Each row was made from one small tree. The marks that hang from a mark follow it in brackets, in alphabetical order. Every link used is in the known rows. Write each row's tree.
Known rows:
R(F(X(A)) W(V)): [  3  -9   2 -14   9  45 -64 -38 -28 -26   1  24 -10  -5  24  -5  45]
F(R): [ -8  -5 -17   2 -29  32  -8  -3  -6  -2  14  12 -13  -3   0  -8  -2]
W(V(X(A))): [ 12  11   1 -17 -19  23 -49 -14 -40 -17  24   0  19 -13  28 -27  66]
B(A(X(F(R(W(V)))))): [  9  20 -10   6 -36  44 -67 -35 -45  13  53  17  -7  -6  -3 -11   6]
X(F): [  4  11   4  23  -7  -7 -28  -4 -14  17  15  14   9 -18 -24  -3   4]
B(A): [ 27 -10  -7  -4 -29   3  -7   6  -8   9  18  -4   0  12  -3  19 -10]
A(X(F(R))): [ -7  30  -9  14 -18  25 -35 -14 -46   5  41   4  -5  -4 -24  -9   9]
B(A(X(F(R(W))))): [ 12  15  -6   6 -39  43 -45 -29 -45  10  50  10  -7   7 -19  10 -11]
B(A(X(F(R)))): [ 22  17 -17   9 -45  24 -39  -6 -49  13  57  -2  -5   8 -24  12  -2]
B(A(X)): [ 24  11  -8 -12 -19   7  -9  -1 -33   1  34 -21  -3  25  -5  18  -3]
F(X): [ -6  -4  -8 -17  14  10 -10  -9   3 -22  17 -18 -15   7  -6   7  26]
A(X): [ -3  24   0 -10  11   6  -3  -8 -27  -7  18 -19  -3  15  -2   0   8]
V(W(R) X(A)): [ 28   6  35 -19 -40  56 -40 -29 -80 -51  24  -1   6  -2  -9  -1  50]
V(W X(A F(R))): [  8   5  20   0 -49  56 -65 -32 -87 -50  48  11  21 -10 -19  -7  70]
R(F(X) W): [-11 -15  -3  -9  23  45 -23 -33  -6 -32  -9  14 -33  12  -6  18  14]
B(A(X(F))): [ 28  20  -3   7 -24   1 -32  -4 -44  15  47 -10   4  10 -24  17   0]
F(R X): [-15  -8 -25 -15 -14  42 -18 -13  -3 -23  31  -6 -28   5  -6   0  24]

Write each row's tree:
[ 17   7   2  20 -57  20 -53  -5 -47  15  38  28  27 -22 -12  -5  14] -> X(A F(R))
[  4  -8 -13 -18 -35  40 -34 -11 -29 -24  41  -4  -1   4   4   5  35] -> F(R X(A))
[-16  28   1  11 -12  43 -41 -37 -41   2  37  14  -7  -4 -17 -10  -1] -> A(X(F(R(W))))
[  6  -2   5  -9  -7  58 -57 -37 -44 -28  -3  29  -2  -7  26 -13  49] -> R(F W(V(X(A))))
[ 21  -4 -10   0  -8  40 -21  -6 -23 -11   1  11 -46  -1 -23  16   5] -> W(R(F(X)))
[-11  -5  -5 -23 -24  64 -67 -44 -23 -23  35  17  -3 -13  29 -21  42] -> F(R(W(V)) X(A))
[ -9   2  -2 -15 -38  74 -56 -42 -35 -20  27  25   3 -15  30 -30  40] -> F(R(W(V(X(A)))))
[ -4  10  22   2  -5  30 -42 -31 -56 -49  27  -1   4  -8 -30  -6  61] -> V(W X(F))
[ 15  20  -3  -8 -22  46 -43 -21 -30  -3  16  10 -23 -24   8 -33  35] -> W(R V(X))
[ -9  -2  -5  -5  11  60 -45 -39 -24 -29 -11  28 -23  -7  17 -17  40] -> R(F W(V(X)))
[-15   5   0  22 -26  43 -42 -32 -14  12  21  37  -4 -23 -18 -11  -9] -> X(F(R(W)))
[ 17  -1  16  -5 -17  66 -28 -27 -67 -58   2   9 -34   4 -26   6  43] -> V(W(R(F)) X)
[ 18  29   1  11 -28  41 -66 -24 -42  10  29  22 -16 -40 -12 -36  38] -> W(R V(X(F)))
[  9   7  23 -14 -19  57 -24 -32 -55 -52  15  -3 -21  -1 -19  -5  40] -> V(W(R) X)
[ 34   5  -6  -5 -21  40 -63 -12 -43  -4  11  23 -26 -20   7 -10  38] -> W(R(F(X(A))) V)
[-24   3 -11 -11 -20  75 -43 -44 -15 -20  19  25 -18 -13  22 -34  30] -> F(R(W(V(X))))
[ 35  -2  27 -10 -38  64 -44 -24 -91 -57  11  12  -7   3 -15  11  54] -> V(W(R(F)) X(A))
[ 13  -7  14  -5   0  47 -31 -24 -46 -48   0   9 -41   1 -27  13  27] -> V(W(R(F(X))))
